Every row comes from one small tree of marks. The marks that hang from a mark follow it in brackets, in alphabetical order. Every link used is in the known rows. Which tree was each row made from?
In the rows, zero is written as 128.
Known rows
tedi(mesez): [142 125 130 133 144 135 124 121 100 122 137 103 139 113 140 128 144 130
 182 140 133 118 135 106  95 151 139 121 170 149 195  95 128 122]
sapov(beki(tivifef) pidal(mesez(mefo tedi))): [151 135 172  98 102 138 132 145 161 145 124 136 149 117 175 138 100  94
  66 106 129 139 102  92 115 139 133 110 112 169  57 127 128 154]
suve(pidal): [193 127 117 128 143 142 135 119  50 127 156 127 131 118 129 141 167  93
 155 128 107 137 124  94 128 152 110 147 127 152 162 106 138 120]
mesez(mefo pidal): [175  92  94 136 128 122 150  98 113 116 134 116 137 114 109 112 165 141
 142 111 174 162 139 141  76 156 107 120  83 150 128 125 144 141]
guna(putus(pidal(mesez(tedi)))): [142 145  76 101 120 112 119 120 152 113 105 130  96 114 124 141 129 144
 115 118 135 127 144 146 146 143  97 115 122  88 151 133 124 150]
guna(putus(pidal(suve))): [156 141  89 123 140 121 113 107 146 119 132 108  69 103 121 163 115 162
 115 153 140 131 126 126 124 135 110 128 131  97 175 134 122 151]
sapov(beki(tivifef) dobom pidal(suve)): [152 156 234 125 133 161 126 154 123 145 188 123 141 117 181 147  69  90
  80 166  94 137  71  46 119 128 157 139 156 164  75 134 118 153]
pidal(mesez putus(guna) suve(sono)): [ 19 140 136 142 123 122 112 164 158 175  69 148  64 168 148 137 109 146
 103 157 100  18 146 154 139  72 125 164 138  79 120 142 112 131]
sapov(beki pidal(mesez(seta tedi) suve)): [ 83 142 153 111 124 145 127 157 168 126  69 149 137 141 160 127  84 115
   4 114 125 149  93  94 117 127  94  95  88 162  68 180 114 127]
sono(suve(pidal(mesez(mefo seta)))): [184 115  81 109 121 122 142  90  78 147  92 139 124 142  66 136 152 115
  69  62 141 136 134 159  83 136 112 121 147 115 106  95 145 103]
dobom(sapov): [127 115 114 141 131 134 156 163 117 105 156  89 135 123 155 129 129 132
 181 155 124 176 120  94 124 149 154 127 127 161 184 105 129  96]
tivifef(beki dobom): [149 127 134 108 167 144  72  57 127 100 184 103 142 112 132 133 119 127
 152 154  85 181 121 121 114 114 130 118 100 159 186 152 145 112]
tedi(mesez(mefo seta)): [136  96 134 140 129 128 137 100 140 128  97 134 155 116  99 125 144 149
 132  88 175 138 158 167  75 153 137 107 149 139 146 116 131 140]
sapov(beki(tivifef) dobom pidal): [161 154 233 121 130 159 131 159 114 130 193 129 172 104 187 142  82  78
 116 156  74 144  93  48 131 154 147 136 153 164  89 126 125 150]
seta(mesez(mefo tedi)): [149  88  94 105 112 127  96  80 149 101 175 142 171 138 102  93 151 118
 111 112 142 185 151 120 103 130 120  85 100 144 138 123 141 141]
seta(mesez(pidal tedi)): [169  96  84 114 123 129  99  99 110  88 160 150 182 137  85  73 174 114
 158 114 154 205 144 114 128 147 103  89  81 143 134 119 139 130]
guna(putus(pidal(mesez(mefo seta tedi)))): [137 126  75 112 107 105 128 102 183 116  73 153 107 115  89 137 130 159
  75  77 170 144 160 199 128 145  97 104 103  82 114 149 127 165]
guna(putus(pidal)): [164 137  87 120 136 120 116 119 137 106 135 111  95  92 124 158 124 147
 148 141 125 137 145 132 136 157  98 126 127  99 186 127 129 149]
beki(sapov(dobom pidal(mesez)) tivifef): [142 167 184 144 135 141 156 144  99 138 210 124 166 117 188 137 114  91
 184 148 100  81 109  84 199 119 180 150 178 119  64  83 121 109]
putus(guna pidal(mesez suve)): [135 135 128 107 117 112 119 137 141 129  73 106  74 126 121 140  83 151
  72 184 108  98 128 145 134 123 130 130 106  45 146 127 114 133]
mesez(mefo pidal(putus suve)): [117 111  96 159 133 107 144 118 140 139 113 117  93 138 105 115 153 164
 119 119 183 117 121 171  77 111 123 147 113 148 124 147 135 159]
beki(sapov(pidal) tivifef(dobom)): [170 154 176 128 150 144 122 113 105 121 229 107 175  93 154 155 112  98
 239 144  99 129 116  88 190 122 177 131 145 120 106  87 135  95]
dobom(sapov(beki)): [117 117 127 146 129 142 152 157 156 107 138  84 137 118 197 134 111 118
 144 166 116 174 115  75 118 147 157 114 110 180 178 112 132 107]
suve(pidal(mesez putus(guna))): [112 154 122 153 116 111 128 159  85 155  73 135  94 141 121 135 141 107
 143 131  89  46 143 170 169 116 129 180 152  96 148 129 127 128]
pidal(suve): [128 127 107 138 154 144 120 114 102 128 172 104 110 130 150 143 117 132
 107 159 128 136 113  82  87 120 123 127 108 144 147 127 126 121]
tivifef(dobom(sapov)): [114 123 130 117 136 131 132 116 129  99 169  88 147 122 119 125 114 132
 205 151 112 186 125 116 130 129 171 116 135 135 190 122 136  79]
tivifef(dobom): [120 130 124 115 151 138 100  84 104 106 183 105 154 114 122 134 113 117
 171 142  95 155 140 104 110 129 135 116 118 114 172 137 142  98]
beki(sapov(pidal(suve)) tivifef(dobom)): [160 158 174 132 153 144 120 101 120 134 225 101 147 106 152 160 105 111
 205 154 118 123  92  86 178  99 184 132 152 121  96  93 127  96]
guna(putus): [124 142  82 151 141 134 108 106 115 122 151 113 107 104 155 156 132 133
 158 125 132 122 150 112 117 144 107 138 126 132 172 132 132 132]
pidal(putus(guna) suve(sono)): [ 58 132 153 142 135 133 103 167 148 160 107 146  77 152 140 146 115 140
 130 170  96  56 145 141 125  93 111 155 115 100 142 137 117 146]
seta(mesez(mefo pidal)): [169  77  80 135 118 116 115  74 128 104 148 129 161 129  89  81 167 137
 143 114 168 180 150 133 109 139 124 105 112 137 138 126 144 128]
seta(mesez): [134 105  97 135 136 137  94 102 109 102 185 123 168 129 130 103 134 114
 143 146 105 164 151  86 132 131 131 109 134 128 170 119 137 108]
seta(mesez(mefo pidal(suve(sono)) tedi)): [160  71 104  93 113 127 105  74 163 120 140 173 144 162  76  74 187 139
 106 106 192 185 136 128 106 113 100  82  82 140  93 124 134 147]
sapov(beki(tivifef(dobom)) pidal(putus suve)): [100 164 206 134 140 140  98 154 157 152 156 111 125 117 153 160  66 112
 118 150  89 113  83  94 136  95 166 145 161 153 106 154 126 143]

Write each row's tree
[160  80  98 153 128 124 155  99 119 113 105 151 164 117  83 109 160 149
 115  72 192 186 159 177  81 167  99 108  63 129  95 145 142 143]
mesez(mefo pidal seta)
[114 119  88 109 113 121 137 103 140 128 124 133 132 141 135 115 139 123
  79  99 148 131 141 134  87 125 118 107  93 136 108 131 134 135]
pidal(mesez(mefo tedi))
[ 96 117 138 144 132 123 119 161 132 149  84 150  85 146 110 121 149 147
 155 151 138  84 141 158 128 111 101 153  94 108 126 134 122 148]
mesez(pidal(putus(guna) suve(sono)))
[128 122  75 129 116 104 134 102 178 123  74 135 102 108 101 146 122 167
  86  92 160 123 165 190 132 143 109 120 128  74 131 149 129 151]
guna(putus(pidal(mesez(mefo seta))))
[139 144 173 109 114 128 139 145 116 133 172 103 154 118 118 138  96 120
 202 130 115 159 104 109 168 124 200 139 178 125 116 107 125  85]
beki(tivifef(dobom(sapov(pidal(mesez)))))
[185 147 158 149 147 147 141 151  91 127 222 110 163  93 186 158 128  99
 214 148 111 119 112  74 182 140 156 140 133 145 102  73 128 114]
beki(sapov(pidal) tivifef)
[ 39 121  89 171 122 107 146 139 159 146  78 148 130 147 119 123 122 153
  76  80 138  84 168 200 111 109 133 141 135 107 100 164 134 137]
pidal(mesez(mefo seta) putus)
[164  86 122 144 125 117 153  99 127 123  75 138 158 115  71 103 174 158
 155  74 212 155 153 187  75 166 124 108 129 139 129 117 133 144]
tedi(mesez(mefo pidal seta))
[ 86 147 178 120 124 138 152 158 100 115 123 154 169 138 130 109  97 115
  83 115  86 129 119 119 147 147 111 134 159 122  84 171 117 109]
sapov(dobom pidal(mesez(seta)))
[164 109 125  80 111 136 146 109 110 157 110 187 120 157 119 123 199  99
 104  84 140 107 142 126 131 121  88 123 111 138  94 106 132 135]
suve(pidal(mesez(mefo tedi)) sono)
[110 125 135  92  97 116 168 171 171 124 100 103 102 149 130 113 116 152
  92 132 159 164  73 126 123 119 137 117 138 182 116 139 110 105]
dobom(sapov(pidal(mesez(mefo tedi) suve)))
[135 145  72 122 127 111 124 118 144 120 104 113  87 106 134 150 119 150
 124 132 126 105 148 138 149 142 110 129 147  84 168 133 125 135]
guna(putus(pidal(mesez)))
[115 125 118 163 128 113 123 162 103 121  92 125 120 120 111 115 141 136
 186 143 123 105 155 172 127 145 108 155  91 111 155 135 133 148]
mesez(pidal(putus(guna)))
[169 139 104 113 124 132 139 122  66 134 127 149 131 141 121 123 172  90
 117 104 122 125 126 113 141 136 110 134 118 135 124 112 132 122]
suve(pidal(mesez(tedi)))
[175 124 101 106 111 122 146 101  93 140 117 149 124 142 113 122 175  99
  96  89 146 124 127 138 116 130 109 130 115 144 109 117 136 135]
suve(pidal(mesez(mefo tedi)))
[131 127 164 126 124 135 123 167  94 159 102 173 101 140 120 143 170 102
 182 136  76  61 156 148 170 124  93 170 128 112 154 112 128 144]
suve(pidal(putus(guna)) sono)
[ 31 145  98 155 130 118 126 151 149 144  89 160 118 170 109 120 115 148
  56  91 146 100 137 175 119  87 122 132 111 112  84 167 119 144]
pidal(mesez(seta tedi) putus suve)
[115 108 102 159 117 108  91 134 126 109 111 135 145 136  89  85 146 133
 181 144 120 127 163 163 157 128 127 136 124 106 161 136 135 134]
seta(mesez(pidal(putus(guna))))
[ 90 139 150  95 119 121 144 145 135 106 125  91 139 128 120 117  98 134
 175 144  97 163 102 116 162 125 161 123 170 142 163 144 125  59]
tivifef(dobom(sapov(pidal(mesez))))
[ 71 146 132 164 136 122 100 158 132 144 113 109  78 137 138 145  97 143
 123 172 102  71 132 154 113 100 130 161 117 104 158 144 121 148]
pidal(putus(guna) suve)
[191 136  80 102 133 128 128 107  45 141 122 116 110 139  99 139 154  97
 106 105 108 118 119 108  99 134 115 134 165 123 145  79 142  87]
sono(suve(pidal(mesez)))
[138 147 177 129 123 148 131 163 128 147 132 119 148 108 199 150  85  90
  96 134  94 118 102  57 143 141 146 130 146 160  85 125 124 126]
sapov(beki(tivifef) pidal(mesez))
[ 61 138 140 126 104 114 170 234 158 112  76 139 144 149 118 107 118 146
 134 104 122 151 112 168 173 134 129 130 149 165 122 157 112 108]
dobom(sapov(pidal(mesez(seta tedi) putus)))
[144 120 141 112 151 136 100  88 150  93 168  84 133 119 126 126 119 143
 184 165 101 208 104 135 137 114 165 119 118 178 205 136 137  93]
tivifef(beki dobom(sapov))
[ 43 133 149 146 115 121 145 176 195 138  45 141 136 131 163 129  89 132
  35 100 106  96 128 157 124 123 109 128 141 156  91 190 128 139]
sapov(beki pidal(mesez(mefo seta) putus))
[150 123 125  79  97 102 122 119 177 127  66 123  76 133  93 129  99 153
  40 155 140 119 130 179 105 120 120 106  74  57 118 129 117 163]
putus(guna pidal(mesez(mefo tedi) suve))
[155 105 124 150 139 129 140 121  97 114  85 137 165 116  84 105 169 145
 180  94 186 154 150 159 100 171 123 112 130 136 146 113 128 130]
tedi(mesez(pidal seta))
[134 163 217 102 111 150 133 162 132 137 159 149 172 127 180 125  86  71
  81 128  92 131  93  66 142 138 146 124 141 157  51 131 120 153]
sapov(beki(tivifef) dobom pidal(mesez(tedi)))
[ 83 160 172 119 144 146 155 142 132 134 165 139 122 151 197 123 125 117
 126 169  97  62  96  75 187  91 129 135 168 127  87 117 111  92]
beki(sapov(dobom pidal(mesez suve(sono))))
[114 143  78 138 130 114 124 111 161 130  80 131  80 121 107 152 108 171
  72 117 156 118 139 163 139 124 114 125 134  69 128 150 116 141]
guna(putus(pidal(mesez(seta) suve)))
[100 100 120 144 121 119  89 129 145 135 106 159 119 158  87  90 154 144
 156 151 133 109 151 150 156  98 117 134 126  99 136 136 125 137]
seta(mesez(pidal(putus(guna) suve(sono))))
[114 104 125 165 128 105 148 115 155 145  53 136 119 137  60 105 163 180
 134  84 219 111 136 218  79 123 136 131 159 138 124 136 125 161]
tedi(mesez(mefo pidal(putus suve) seta))
[ 76 124 115 119 140 144 132 121 127 159 129 139  94 161 166 136 132 135
  83 144 125  83 127  79 114  92 119 127 130 116 110 125 118 105]
pidal(mesez suve(sono))
[122 178 201 168 147 138 143 162 114 147 222 122 138 126 175 149 107 110
 187 164 106  70  90 105 186  92 179 169 188 132  78  98 117 138]
beki(sapov(dobom pidal(putus suve)) tivifef)
